Every row comes from one small tree of marks. The marks that hang from a mark follow it in brackets, in alphabetical order. Every link used is in the known rows. Which tree was each row made from?
Known rows:
fuvog(lopano mono(pevi)): [ -4  -2   0  -5   0   7  19  -1 -15 -17   1  11  -3   0 -22  -6  10 -13
   1 -21  -3  -7  10   1  -5   3   1  10 -10   9   2  -4   2]
pevi(lopano(fuvog(fise) rini) mono): [ 13   2   0  19   5  -5   2  -7  -8   6   6 -36  -7 -24   6   1  -4  33
  -2  22  10 -14   7  13  10  -6   0  -4   1  11  25  -3   1]
pevi(lopano mono): [ 14   5  -3   8  -4  -7   8  -5  -8 -10  -2 -16   6   2   8  -4 -11  12
   3  -2   9  -7   5   1  -6 -13  16  -6   0  -1  16  -2  10]
rini(lopano(fuvog) zaguz(tase)): [  4  -3  -6  -5 -21 -15 -15  -3  15  11  -9  17  -5  16  12   1  -6  -8
  -5  11   1  17  -9  -9  -8   1 -11  -7  12 -14 -11   0 -22]
fuvog(lopano mono): [  7  -4   3  -1  -1   3  13   9  -3  -2   6   8  -5   1 -13  -7  13 -10
   7 -10   3  -1   7   1  -4  -3   3  11   1   8   3   2   2]
muves(kapar): [-14  -4   9   4 -12   9  -4   3   7 -14 -12 -13  15   6   9   1  -6 -16
   1   4  -1  -2 -11  -1   7   3   6  -1   6 -19 -12   8   6]
mono(rini): [ 12   6   2   1   7  -2 -16  -5   4   8   1  -7   0 -11   2   5  -1   5
   0   1   1   3  -8   2   7  -6  16   1  -6 -12   0   6   7]
pevi(lopano(fuvog(mono(rini(zaguz))))): [ 13   0   7  -2   0  -4  -7 -10 -10  11  20  -1  -7 -13  -5  -1  -3  14
   1  13   3  -4   3   6  -5  -8   2   8   0   5  12 -16  -3]
fuvog(fise lopano mono): [ -4 -15   3  15  -1   9  25   6  -9   1   3   3  -7  -3  -3  -3  16  -4
   1  -8   7  -4   5   7   3   1  -3  15  10   8  12   5   3]
fuvog(lopano(pevi)): [  7   6  -9 -13   2  -1   5   2  -6   2 -12   1   6   0  -8  -1  11 -14
 -10   2  -1   3  -2   5  -6  -3   1  -3 -14   2  -6   0   6]
fuvog(mono): [ -3  -4   6  -2  -5   2   5   5  -8 -10  -3  10  -3   2  -3   4  -4  -3
   2  -6   0  -7   3  -6  -1  -1   6   4   4  -1  -1  -4   8]
lopano(pevi(mono) rini): [ 20  20  -9   2   1   2 -14  -2  -5  -8 -14  -9  -7 -25   1  13 -13   8
  -8  22  -3 -17   8   5   2  -4  12 -18 -17  -2  -8   6  11]
vola(fuvog(lopano mono)): [ -8   7  10  -4   9   1  13  11   1   2  17  12   4   6  -8 -12   8 -12
   9 -21   2   4  10  -3  -2   1 -10   6   3  17   4  -6   2]
zaguz(rini(lopano) tase): [  3  -1  -5 -12  -7   6   1   1  22  -9  -6   0  -7   9  16  -2  -1  -4
   5  -5   3  12 -12 -23 -20   0  12   4 -10 -26   1  17  -7]
vola(fuvog(fise lopano(pevi rini))): [ -5   9  -1   3  11   5   8   3   2  15   8  -6   6 -17   1   1  12   2
  -7   6   2  -2   9   8   2   4 -12  -5  -8   7   5   5   4]
fise(fuvog(lopano(pevi) mono)): [  3  13   5 -16   6   8   4  11 -12  -6   6  19   0   1 -20  13  -2 -18
   2  -1  -8 -12  13   0  -5  -5  -6  -4 -10  24 -10  -6   3]
kapar(muves): [ -9 -12   5  -4   2 -18  -8   2  12   4 -14  12  17   7   8  12  -8 -12
   4   5   0  -8 -10 -15   3   3   4  -4  -4 -11   2  -1   4]
rini(lopano(fuvog(fise) pevi) zaguz): [ -6  -9  -9  -9 -12 -16  -7  -6  -4  15 -21  14   4  15  14  12  -9  -5
 -22  11   1   8   1   4  -7   8 -12 -18  16 -10 -16 -12  -6]
fise(fuvog(mono)): [ -4   7  12  -8  -2   3  -6   9  -5  -5   6  18   2   6  -5  15 -11  -6
  10  -8  -7 -11   8 -11   2  -4  -1  -6   2  10  -4  -8   2]
fise(fuvog(lopano)): [  3  10   4  -9   1  -2  -5  13   0  11   6   7   9   9  -3   7   4 -13
   8  -9  -5   4   0   0   4  -4  -3  -5  -4  13  -2   2  -5]
lopano(fuvog rini): [  3   5   3  -5   3  -9 -25   2   4  14  -4 -10  -3 -21   2   9   1  16
  -4  21  -2  -1  -6   3  16   2  -8  -3  -4   0   3  -3  -6]
rini(zaguz): [  4   2  -2   6 -26  -3 -15  -1  -1  13  -5  19   0   4  19   3  -4  -7
  -5   8  -5  11  -4  -4  -1   3   5 -10  10 -20  -8  -4   1]
vola(fuvog(lopano)): [ -7   9   6  -5  10  -7   2   7   7  12   7   3  15   9   3 -14  11  -9
   4 -19   1  14   1  -2   1   2  -7  -2   2   9   4  -3  -2]
muves(fuvog): [ -6 -10   8  -6  -7   0  -3   5   5 -14  -7  -3  12  17   3   5  -1   6
   4   2  -6   7 -12  -9  16   4  -8  13  -1   1  -4  -6   5]
mono(pevi(lopano)): [ -8   0  -8 -14  -4   0  13 -14 -18 -16  -8  -5  13   6  -5   0   0   5
  -5 -12   2  -7   0  -5 -10  -2   8  -4 -14 -10  10  -8   9]
muves(fuvog(fise lopano(rini)) kapar): [ -8 -17  10  23 -10  23  14  11  11 -12   4 -28   5 -12  -2   1  14   0
   7  17   0  -7  -8  12  28   6 -14  22   0   1  -3  19   1]
fuvog(lopano): [ 6 -2 -3 -2 -2 -3  3  6  2 11 -5 -2  6  5  0 -7 16 -9  1 -7  3 11 -4  5
  1 -3  3  5 -3 -2  2  6 -1]
lopano(pevi rini): [ 10  11  -8  -9  -4   2 -12   0  -3   0 -10  -4  -2 -21  -1  18  -5   4
 -12  26  -5 -12   1  -1   0  -2   6 -10 -17 -12 -11   6  11]
mono(fuvog rini): [ -5   4   0   9  14   3 -15  -4   6   4  14  -1  -2   6   4  -9  -4  10
  10 -13  -4   8  -9  -2   2  -5  12   0   8  -3  -4   3   0]

Write each row's tree:
[ -4  -9  16   7  18   2  -5  -6  -8   7   6  -6 -12 -17   0   3   3  17
  -6   4   0  -4  -2   7  16   1  -8  10   6   8  10 -12  -2] -> lopano(fuvog(fise mono(rini)))
[ -2   4  -7  14   3  -4  10  -3  -8 -15   8 -13   4  19   5 -19 -14  17
  10 -12   6  -3   3  -6 -10 -10  13  -6  14   6  11  -3   5] -> pevi(lopano mono(fuvog))
[-14   7   7 -14   1   6   1   2 -13 -21   3  21   2   8 -13  15 -12  -8
   5 -17 -11 -17  10 -11  -1   3  -2  -9  -6  11  -6 -14   5] -> fise(fuvog(mono(pevi)))
[ 31  20  -7   9   1   5 -10  -4  -7   8  -1  -1 -11 -15  -5  -2   0 -10
  -8  10  -4   2   8  17  -4  -5  11  -8 -10   3  -7   3   3] -> fuvog(lopano(pevi(mono(rini(zaguz)))))
[ 10  -1 -11   0 -28  -9  -6  -2  16   5  -9  23  -6  20  14   4  -9 -15
   0   6   4  13  -6 -13 -17  -3   5  -9  10 -26 -13  15 -12] -> rini(lopano zaguz(tase))
[ -6 -13  -5   2 -17 -17  -6  -2   5  24 -13  12   3  20  17   4  -5   0
 -12   0   4  17  -2   2  -1   9 -11  -9  25 -11  -6  -8 -10] -> rini(lopano(fuvog(fise)) zaguz)
[ -8 -15   6  -1   4  -4  17  -6 -16  -1   4 -11   1  -6   0  -1   2  19
  -1   6   9  -8   1   4   1  -2  -7  10   7   7  21 -14   2] -> pevi(lopano(fuvog(fise mono)))
[ -8  -1 -13  11   8  13  14   3  -3   7   6  -4  -4  -6  -2  -4   9   4
  -3   9  -1   0   0   7   0   2  -6  -2   5   3  -2  10  -3] -> mono(fuvog(fise lopano(pevi rini)))
[  8   4  -2  34  19   6   5  -2  -1   6  14 -16 -13   1   2 -18   2  12
  11 -15   5   4  -1  15   7  -6  12   1  14  14   8   9  -1] -> pevi(mono(fuvog(fise lopano) rini))
[ -8  -3  -6 -28   6 -22  -9  -3   1   1 -25   4  15  19  -4  10 -10  -6
 -15  -1   2   5  -3  -5  -8   2  -8 -13   3  -1 -16 -12   2] -> rini(lopano(fuvog pevi))
[ -4 -22   8  16   4  -5  10   9  16   4  -1  -6   6 -10   0  13   9  -2
   8  19  -1 -11  -7   1  19   6 -12  17  -8   6  10   9   0] -> kapar(muves(fuvog(fise lopano(rini))))
[  5   1  -9 -25  -4   7   3  -2  17 -16 -12   2  -6   3  12   3  -6  -8
  -4   6   1   6  -8 -21 -25  -1  10  -3 -18 -24  -6  12  -2] -> zaguz(rini(lopano(pevi)) tase)
[-20  -1 -11  -2   6   5  10  -3  -6 -13   2   9   4  23 -12 -19   6  -5
   3 -31  -7   6  -4  -3  -6   7  -2   1   2   5  -2  -4  -5] -> mono(fuvog(lopano) pevi)
[ -2  -4  -4  14   0  17  23  -1 -15  -8   7  -2 -15 -25 -18   3  16   3
  -3  -4   3 -19  15  10   3   7  -1  12  -9   4  12   9  -1] -> fuvog(fise lopano(rini) mono(pevi))
[  7  15   1   6  -6  -2 -11   9  12  26  18   9   2 -12   7  -8   9  -6
   4   2  -2  13   8   3   1   4  -8  -5  -1   1   1   5  -5] -> vola(fuvog(lopano(rini(zaguz))))
[ 23  10  -2  12  -1 -16 -25  -7   7  13  -1  -3  -8   5   8  -1 -17   5
   0  -2   1   7   2   6   4  -6  10 -10  11   4  -7  -4  -5] -> pevi(mono(rini(lopano(fuvog) zaguz)))
[  2   0  -8 -23  -1   1   0  -1   7  -6 -19  -2   8  11   9   1  -6  -5
  -7  -8   2   7  -2 -13 -21   3  11  -7 -11 -20 -10   2   9] -> zaguz(rini(lopano(pevi)))
[  2   5  -3   9  18   5  -5   0   7  12  20  -2  -4   8  -7 -19   8   2
  13 -13  -1  14 -10   6   1  -7   9   9   5   5   0   9  -5] -> mono(fuvog(lopano) rini)
[  8   9  -2   9  12   1 -11  -5 -11   4 -14 -19 -12 -31   3  14  -9  21
 -19  35  -3 -15   7  17  13   4  -7 -16  -7  12   2  -7   1] -> lopano(fuvog(fise) pevi(mono) rini)
[-19 -25  19  21  -7  28  28  10   1 -30   4 -15   3   4 -10  -5  10 -11
   9   0   0  -9  -2   8  20   5 -16  29   9  11  -4   6   4] -> muves(fuvog(fise lopano mono) kapar)
[ -2  -7   1 -20   2  -8 -11   2  16   7 -11  -4   7  10  15  -7  -2   6
   1 -13   2  17 -10 -11  -9   7   2   1  -2 -10   1  -5  -4] -> zaguz(rini(lopano(fuvog)))
[  1  18   3 -10  11   4   4   9   0  -1  16  11  -2 -21 -17   0   5  -9
   0   0  -3 -10  17   2  -4   0 -10   1 -10  17  -2  -1   5] -> vola(fuvog(lopano(pevi rini) mono))
[-27 -26  22  19  -9  25  21   6   0 -35  -3 -12   5   4   0   4  -3  -3
   7   4  -4 -16  -3   1  21   9 -13  21  11   0  -7   1  11] -> muves(fuvog(fise mono) kapar)
[-18 -11  -2  -9   5  -3  14 -18 -21  -7  -7 -12  10   0   0  -1   5  16
 -10  -5   3  -4  -2   3   0   4  -8  -3  -5   0  18 -20   1] -> mono(pevi(lopano(fuvog(fise))))
[ 18  12  -6   9 -27   7 -18  -1  13   9   8   9 -17 -25  14  10   0   2
   0  36  -6   0  -4  -5   1  -1   5  -4  -6 -23  -3  17  -9] -> lopano(rini(zaguz(tase)))
[-13 -15  -2 -14   8 -10   9  -1 -11  -5 -19   6   2  13  -4  13  -9  -2
 -16  -4   6  -5   6   0  -7   5 -12  -6  11   7  -9 -10   2] -> rini(lopano(fuvog(fise mono) pevi))
[ 17   6   1   2  14 -19 -19  -4   6   3  -7 -17  -3   4  -1  -1 -13  11
   0 -10   6   2  -1   6   4  -9  11  -7   4   9  -2  -1   0] -> pevi(mono(rini(lopano(fuvog))))
[  5   4 -11  10  -7  -2 -15  -6  18   4  16  19 -13  18   4  -9 -11  -3
  12  -5  -1  15  -9 -11 -15  -7  10  -3  16 -16 -13  16 -14] -> mono(fuvog rini(lopano zaguz(tase)))
[ -9  -4  -5  -2   4   1   9 -15 -17  -2  -2 -21   0 -19  -4   6   6  23
 -11  11   2 -13   0   7   4   3  -5  -1 -13  -1  19 -10  -2] -> mono(pevi(lopano(fuvog(fise) rini)))
[ 13  11  -5  18  -1  13 -11  -4  12  12  28  11 -21   1   0 -20   8  -6
  13   6  -5  17  -9   2  -6  -7   5   9   3  -4  -2  14 -19] -> mono(fuvog(lopano) rini(zaguz(tase)))
[-11  -9   0 -23   5  -1   0  -3   2 -16 -10   4   0  10  -4  -6  -4   1
  -2 -24  -2   3   1 -14 -14  11   1   3  -7  -3  -1 -15  -2] -> zaguz(rini(lopano(fuvog(mono(pevi)))))
[  1  11  13   0  21   2   3   7   3   7  25   6   0  -9 -13 -12   9  -6
  10 -19   2   3  10   1   1  -4  -3  11  -3  19   6   1   1] -> vola(fuvog(lopano mono(rini)))
